Each row comes from the steps of one walk. Every step used is in the known rows, and no mark comes twice. Write the walk behind each row, first mark first.
In the rows, zero is written as 128.
Known rows
zedo, fute, volu, raner, natuz: [107 109 136 141 121 161 122 153 143  32 132 129 131 108 110 176 147  96
 148 121 141  77 122  68 140 139 136 135 139 143 132 102 129  80 121 145
 134  46 129 124 142  86 121 100 161 129 123 117 110]
tuvovo, fute, volu: [144 114 118 151 121 154 131 150 143 113 100 136 127 130 123 120 130 109
 131 125 112 110 123 142 123 133 118 140 143 130 118 125 127 102 133 127
 126  60 143 129 149 119 125 111 135 141 145 119 107]
zezames, tegalu: [ 60 132 128 120 138 138 124 117 131 122 119 132 126 117 129 127 131 115
 134 123 133 136 109 127 125 163 129 115 134 134 134 137 101 138 118 127
 123 130 124 133 105 120 145 123 128 130 133 136 135]
vukul, zedo: [134 128 110 131 134 123 125 141 127  94 134 126 135 132 119 123 130 121
 138 141 132 132 121 125 117 152 132 112 128 136 123 126 127  87 127 124
 133 135 128 133  90 124 124 127 121 139 131 130 130]
raner, dizo: [113 117 116 133 125 128 128 131 124 134 129 118 128 116 135 125 137 126
 125  99 134 112 131 134 132 125 120 109 142 145 121 121 138 125 144 137
 127 125 122 137 126 130 126 129 136 123 121 141 143]
raner, dizo, nerez, zezames, kasu, tegalu: [ 22 152  73 104 125 116  98 123  98 122 207 137 123 125 127 150 155 128
 151 142 133 141 104 147 103 165  97 102 165 127 112 118 138 141 117 114
 125 137 143 165 100 116 108 107 141 116 138 136 197]
dizo, raner, natuz, zedo: [100 116 114 140 136 134 109 162 112 112 116 127 151 111 105 200 152 124
 127 139 169  99 130  96 123 123 137 143 130 158 128 122 138 142 124 119
 137 150 120 114 111 125 125 132 170 120 131 123 153]
kasu, zezames, tegalu: [ 56 117 119 122 140 137 118 121 119 123 126 133 129 128 140 134 135 107
  81 136 132 154 126 124 125 161 131 114 140 125 147 122  96 149 109 125
 119 134 124 140 114 122 140 107 119 133 132 114 137]
zedo, fute, volu, raner, dizo: [ 96 103 125 142 109 158 129 136 141  30 128 114 129 112 127 114 152  91
 139  93 150  79 121  67 137 140 119 107 161 152 122 100 133  84 144 157
 134  50 132 137 139  99 115 102 162 130 123 117 111]
lebo, tuvovo, fute, volu, raner, natuz: [118  94 115 174 122 165 136 160 155  74 136 131 148  85 152 184 132  94
 148 123 125  84 113  84 136 128 124 190 142 138 113 102 134  73 144 127
 127  54 143 127 140  97 126  87 141 132 139 137  79]
natuz, raner: [118 116 125 120 129 125 124 139 115 150 120 127 126 132 126 133 129 136
 138 127 146 135 127 144 135 133 135 127 129 129 134 132 132 141 127 120
 131 153 139 121 136 132 127 141 145 118 134 124  72]
volu, fute, tuvovo: [111 102 125 129 115 142 137 123 133 153 114 144 142 148 125 126 160 121
 147 131 131 124 122 133 123 139 149 187 121 128 137 118 130 167 112 132
 140 165 143 130 142 112 109  99 117 131 133 106 100]
lebo, tuvovo, fute, volu, raner: [125 102 118 161 115 161 142 141 156  68 131 131 142  97 162 124 128  95
 145 118 120 101 118  80 131 140 114 184 144 124 111 111 127  85 146 130
 130  63 148 138 143 107 124  90 136 140 143 124  68]
zedo, fute: [131 142 130 114 125 137 120 135 123 119 134 122 119 135 126 115 138 128
 126 124 135 120 126 124 129 129 120 121 126 132 125 114 130 137 139 145
 131  59 129 116 119 122 128 135 141 123 118 102 120]
raner, natuz: [118 122 125 137 134 134 121 150 126 135 131 128 134 113 117 187 134 131
 134 128 127 115 127 135 132 123 140 135 127 141 127 123 130 123 122 126
 126 118 119 116 126 120 130 127 136 122 123 141 137]
zezames, tegalu, kasu: [ 75 133 114 126 126 135 127 115 125 123 116 124 134  98 155 119 126 130
 120 129 154 144 107 122 136 180 140 118 136 132 128 133  91 144 131 119
 128 132 118 143  86 113 135 110 136 124 130 137 156]
fute, volu, raner, natuz, zedo: [ 99  84 135 152 127 155 122 158 138  32 127 136 142  90 107 190 148  94
 146 142 137  85 116  67 125 134 146 146 141 167 139 113 135 102 113 122
 136 121 128 131 149  94 119 103 183 130 131 138  99]
natuz, volu: [129 131 119 152 133 127 127 141 116 135 149 127 130 113 144 130 135 143
 148 154 113 131 131 127 135 137 142 128 138 126 128 132 130 141 109 127
 129 111 135 125 138 130 127 135 123 130 135 124 102]
volu, fute: [117 116 134 129 119 134 134 124 132 116 141 129 141 126 137 132 152 120
 141 134 138 127 125 126 126 139 131 129 127 123 136 128 123 125 120 134
 141 168 121 127 131 124 125 108 108 133 126 109 110]
raner, natuz, volu, fute, tuvovo, lebo: [113 103 120 157 131 154 112 121 115 181 135 138 156 125 127 201 174 142
 170 157 128 112 122 113 129 138 180 198 132 113 126 126 137 167 100 128
 139 139 150 112 148 108 122 105 111 130 129 135  79]
fute, volu, raner: [116 103 131 146 115 145 135 128 145  32 122 137 135 122 127 127 138  94
 144 129 137  96 121  66 135 138 134 135 141 127 132 119 122  79 115 136
 134 123 135 146 149 101 118  95 139 138 134 129 105]
dizo, raner, volu, fute: [100 110 120 152 117 125 121 132 122 104 109 127 155 113 116 131 168 113
 134 126 173  92 132 103 137 139 143 127 101 115 134 121 116 109 186 148
 142 193 118 138 109 124 124 113 110 131 125 105 146]
natuz, raner, dizo, nerez, zezames, kasu: [ 91 142  90 102 125 143 100 132  98 138 193 135 126 122 115 146 154 138
 155 141 155 138  92 163 104 172 117 109 161 146 120 123 129 132 132 111
 127 158 144 144 109 116 131 130 159 107 147 137 136]
nerez, dizo, raner, volu, fute: [ 93 109 100 144 113 124 113 128 114 104 112 135 149 110 114 125 154 118
 136 210 173  90 119  97 130 155 150 158 117 115 120 110 111  98 192 152
 138 192 125 142  99 135 124 112 110 135 124 103 146]
raner, dizo, nerez, zezames, kasu: [105 155  88 106 121 136 104 124 106 116 202 136 129 119 117 144 155 130
 145 141 136 126  94 145  97 166 106 112 158 141 118 119 124 122 130 122
 123 132 134 148 101 113 128 114 143 118 143 144 193]
lebo, tuvovo, fute: [142 128 114 143 129 143 136 140 144 166 141 123 137 108 164 126 117 125
 129 127 111 130 128 143 123 128 111 178 130 120 108 116 135 128 153 121
 124  65 138 121 122 134 136 121 119 131 136 121  92]
raner, volu: [121 118 132 143 129 116 120 137 130 142 115 124 122 112 104 115 128 121
 120 124 133 116 134 135 129 127 138 124  99 127 132 124 124 126 195 138
 121 130 124 138 122 129 128 134 135 120 126 138 139]
natuz, raner, dizo, nerez: [ 92 109 107 122 129 137 128 146 104 149 193 130 122 131 134 138 147 128
 137  92 169 125 137 161 134 136 125 110 149 149 134 124 141 134 146 111
 130 163 145 130 132 139 134 140 148 118 130 132  84]
raner, natuz, zedo: [114 113 131 131 139 134 115 159 123 131 131 127 133  99 112 193 138 126
 130 147 131 118 128 134 116 124 141 138 128 167 136 121 141 150 127 117
 129 128 122 112 126 122 127 132 175 118 128 137 123]
volu, raner, natuz, zedo, fute: [ 94 117 149 140 129 150 125 158 129  51 150 116 144 107 114 178 149 121
 137 145 163 100 123  71 124 134 136 128 125 166 130 108 142 140 126 133
 141  63 119 108 121 107 130 119 187 115 111 112  95]
lebo, tuvovo: [132 127 118 131 131 131 130 121 140 144 146 123 127  96 162 130 126 121
 134 114 110 132 120 129 129 123 117 177 130 126 126 114 133 133 142 126
 122 135 140 125 122 133 127 128 121 124 137 129 113]
zedo, vukul: [138 122 132 121 137 135 129 134 130 121 153 120 118 135 129 136 149 127
 147 119 142 121 112 126 127 135 124 123 133 105 130 115 132 137 127 177
 131 134 136 121 120 126 123 146 132 119 116 122 123]
volu, raner, dizo, nerez, zezames: [ 80 143 110 125 112 140 125 124 114  58 225 131 139 103 128 135 154 122
 148 105 173 107  99  85 134 171 119 114 151 136 102 108 125  88 136 131
 132 133 140 172  96 109 128 106 137 123 128 141 106]
lebo, tuvovo, fute, volu: [149 107 107 152 125 155 129 147 149 135 121 132 127  99 156 125 121  98
 134 119  94 110 115 138 127 127 106 192 148 128 113 109 134 103 148 124
 123  63 151 126 138 121 128 112 126 140 149 123  93]
raner, natuz, zedo, fute, tuvovo: [107 118 133 117 137 142 110 161 126 157 118 131 128 132  90 177 158 124
 135 136 142 109 127 136 112 130 151 199 127 176 131 101 149 202 122 120
 138  63 145  98 131 107 114 130 192 113 124 110 111]

Write each row's walk
[112 113 123 169 128 144 126 155 114 127 164 130 149  90 139 198 157 139
 164 156 126 114 127 135 138 140 158 133 132 128 137 122 131 127  99 136
 136 143 119 112 135 117 129 117 108 130 124 117  97] | raner, natuz, volu, fute
[127 109 102 134 119 132 123 126 114 131 127 123 137 107 165 125 128 136
  56 143 146 149 137 113 141 145 137 130 132 114 129 115 122 142 131 118
 135 132 123 151 112 121 120 106 137 122 126 115 162] | tegalu, kasu, zezames
[101  94 134 141 120 126 130 126 137 158 105 140 137 131 105 118 161 116
 136 128 137 112 129 140 125 137 160 182  95 131 137 114 127 161 178 144
 135 167 143 135 137 111 108 108 125 125 128 124 108] | raner, volu, fute, tuvovo
[107 106 135 149 122 126 129 127 131 132 125 126 137 106 116 122 151 114
 131 134 140 116 126 132 133 136 142 123 100 123 137 121 119 124 185 149
 132 167 119 138 127 123 121 116 111 128 119 119 119] | raner, volu, fute
[ 81 113 122 138 116 146 149 128 125  62 215 128 142 125 140 133 152 115
 137  93 174 111 135  83 131 135 120 101 148 147 124 122 130 101 144 130
 133 136 134 148 130 117 131 109 137 126 124 138 123] | volu, raner, dizo, nerez
[135 143 116 113 129 131 119 140 128  92 136 116 125 141 114 110 136 123
 137 135 144 129 122 120 119 159 127 106 131 138 115 117 128  91 134 137
 134  69 126 122  83 118 125 134 130 134 114 106 126] | vukul, zedo, fute
[106  92 126 158 119 151 129 147 141  40 126 137 143 101 114 187 143  99
 149 127 135  79 120  72 138 134 146 138 141 142 135 109 127  70 115 138
 131 118 130 139 148  93 119  94 146 130 135 143 119] | fute, volu, raner, natuz
[ 96  95 113 141 112 156 137 135 132  37 196 139 134 119 133 136 155  92
 141  90 157  90 127  79 137 136 123 112 164 153 132 113 127  75 135 130
 133 132 139 158 146 104 122  95 146 134 136 136 121] | fute, volu, raner, dizo, nerez
[123 129 131 111 122 137 119 131 132 154 113 133 120 161 114 112 145 125
 134 119 136 119 127 128 123 135 138 184 124 139 123 109 136 181 125 138
 135  60 146 114 133 112 114 129 151 124 123 104 113] | zedo, fute, tuvovo
[ 97 102 116 141 120 134 115  97 130 164  77 140 165 146 101 137 177 114
 135 126 176  93 129  78 128 141 165 189  96  98 119 119 121 150 189 144
 147 191 147 135 115 122 112 102 111 132 135 120 126] | dizo, raner, volu, fute, tuvovo, lebo
[ 96 108 122 174 123 135 140 140 116  74 163 115 146  93 157 129 143 139
 154 124 146 107 134  75 137 142 139  98 153 141 119 121 136 118 125 144
 134 107 128 137 137 121 128 115 136 123 126 137  95] | natuz, volu, raner, dizo
[ 56 163 109  98 132 138 104 119 113 112 205 151 121 114 116 140 140 118
 150 124 151 142  82 140 126 204 122 131 147 126 116 131  89 128 114 118
 124 139 140 155  70 114 148 119 124 132 136 129 118] | dizo, nerez, zezames, tegalu
[112 105 146 132 118 156 123 145 138  20 129 126 126 117 120 117 151  92
 141 137 143  97 113  57 124 148 126 134 142 155 132 108 133 122 124 138
 142  65 137 126 144 102 119 112 197 131 127 100  86] | natuz, zedo, fute, volu, raner
[115 129  92 122 121 123 113 124 111 105 115 137 143 136 130 134 126 131
 131 208 161 105 117  91 127 147 136 162 149 118 108 121 118 111 134 137
 133 152 136 130 104 140 129 124 122 130 132 107 158] | nerez, dizo, raner
[109 121 114 143 125 117 114 137 119 118  99 126 142 118 103 121 144 117
 119 121 173  97 136 100 136 129 139 126  99 122 124 120 120 118 191 142
 128 157 124 139 109 132 124 133 130 124 131 125 165] | dizo, raner, volu
[104 150  97 117 119 130 113 129 108 122 216 141 122 104 122 141 152 129
 137 102 149 121 103 142 131 162 112 122 156 137 104 107 128 117 139 125
 124 133 144 156  93 122 129 127 129 125 135 134 135] | raner, dizo, nerez, zezames
[ 87 112 118 161 121 144 141 141 103  72 234 129 143 113 156 137 155 132
 156 117 157 115 131  81 137 143 136 104 159 144 124 125 132 109 123 132
 138 121 139 140 137 121 134 115 133 126 129 133  99] | natuz, volu, raner, dizo, nerez
[110 117 100 138 121 108 109 131 113 114 103 134 140 119 108 125 134 124
 120 205 166  94 123  94 134 147 145 156 119 119 114 117 116 103 197 140
 126 153 133 142 101 142 127 131 128 126 131 123 169] | nerez, dizo, raner, volu
[105 100 118 160 128 147 126 152 119 171 143 142 145 117 125 188 173 137
 171 154 123 112 130 140 131 142 173 194 131 136 135 116 136 175  93 131
 143 140 144 112 149 105 111 108 118 126 132 119  89] | raner, natuz, volu, fute, tuvovo
[ 39 160  84  93 125 116  97 123  97 120 203 141 123 138 121 147 147 132
 150 178 133 150  98 141 101 166 108 128 146 115 114 128 130 151 103 110
 130 140 143 162 100 115 110 103 137 119 142 130 184] | dizo, nerez, zezames, kasu, tegalu
[124 131 138 116 134 136 114 140 124 116 132 117 118 122 119 122 138 120
 128 142 143 125 125 121 114 133 121 129 128 154 130 116 141 168 135 125
 136  69 123 106 120 129 133 142 181 121 114  97 113] | natuz, zedo, fute
[132 114 137 120 141 134 122 143 126 115 156 118 120 122 127 142 154 121
 144 138 141 130 112 121 116 134 119 130 131 133 136 117 141 173 125 163
 138 141 133 115 123 129 126 157 179 115 115 116 111] | natuz, zedo, vukul
[ 84 105 146 130 125 148 127 156 133  93 130 130 141 133 101 172 160 119
 147 138 162 100 121  73 118 137 153 190 124 172 130 102 143 179 120 129
 145  59 143 110 132  94 110 109 200 111 122 114  91] | volu, raner, natuz, zedo, fute, tuvovo
[ 94  95 128 139 116 152 123 150 133  20 132 116 129  98 121 119 161  91
 138 106 146  80 124  63 123 141 115 112 160 178 131  99 144 116 139 146
 139  59 133 133 140 100 117 111 203 126 124 108 101] | natuz, zedo, fute, volu, raner, dizo
[107 123  86 156 129 129 105 153  96 116 141 137 147 106 134 196 137 147
 155 233 150  91 120  95 140 147 156 166 156 130 107 118 124 116 115 134
 130 128 134 116 111 135 126 134 124 125 136 118 140] | nerez, dizo, raner, natuz, volu
[123 105 131 157 113 161 142 147 142  49 112 135 142 132 131 117 129 103
 141 128 136  97 123  79 128 143 123 136 143 129 114 122 122  77 131 134
 138  59 137 141 148 104 126  88 141 141 134 121  84] | tuvovo, fute, volu, raner
[114 121 135 163 126 130 140 138 118  70 164 127 146 115 146 127 132 138
 156 153 142 119 126  66 139 142 148 120 138 123 125 131 128 119 104 140
 137 111 131 133 139 117 126 113 126 130 130 125  82] | natuz, volu, raner
[107 124 107 137 132 138 115 151 120 119 115 132 152 121 114 195 150 128
 131 120 173  92 135  99 138 123 139 132 127 136 126 121 128 108 127 128
 135 145 121 120 105 118 129 122 128 120 132 126 167] | dizo, raner, natuz
[103 120 112 127 125 139 133 135 119 127 202 128 125 124 137 137 145 123
 126  86 145 123 137 140 128 131 114 109 143 144 129 122 134 121 146 119
 132 139 137 138 123 135 132 127 132 127 130 134 146] | raner, dizo, nerez
[ 88  83 128 134 123 130 127 141 127 190  98 139 141 127 101 120 161 123
 147 127 156 112 129 158 129 147 168 185  98 132 149 113 131 177 180 131
 139 193 153 131 143 116 107 121 140 121 133 116  50] | natuz, raner, volu, fute, tuvovo
[101  89 128 131 127 140 115 106 124 206  86 139 147 138 102 135 165 121
 148 135 158 114 128 128 128 144 174 182  95 104 126 122 131 173 187 124
 142 191 160 129 144 122 117 116 133 124 131 134  41] | natuz, raner, volu, fute, tuvovo, lebo
[108 109 118 140 127 157 119 165 149   4 132 122 140 117  97 173 153  93
 153 133 148  81 112  65 130 155 144 117 139 152 123  98 124  37 120 147
 138  57 126 123 103  83 117 102 152 136 117 121 113] | vukul, zedo, fute, volu, raner, natuz
[ 42 157 100 108 130 137 109 117 108 114 208 141 122  96 119 142 153 116
 149 100 147 129  90 144 127 201 114 109 161 145 104 118 100 123 131 127
 118 136 131 162  70 116 147 121 130 127 131 139 139] | raner, dizo, nerez, zezames, tegalu
[109  95 120 169 109 160 144 150 146  54 116 125 144 119 133 119 141 103
 138 102 139  86 124  87 129 138 115 114 155 147 109 116 133  70 148 137
 133  51 135 148 151 102 121  90 142 136 136 137  96] | tuvovo, fute, volu, raner, dizo
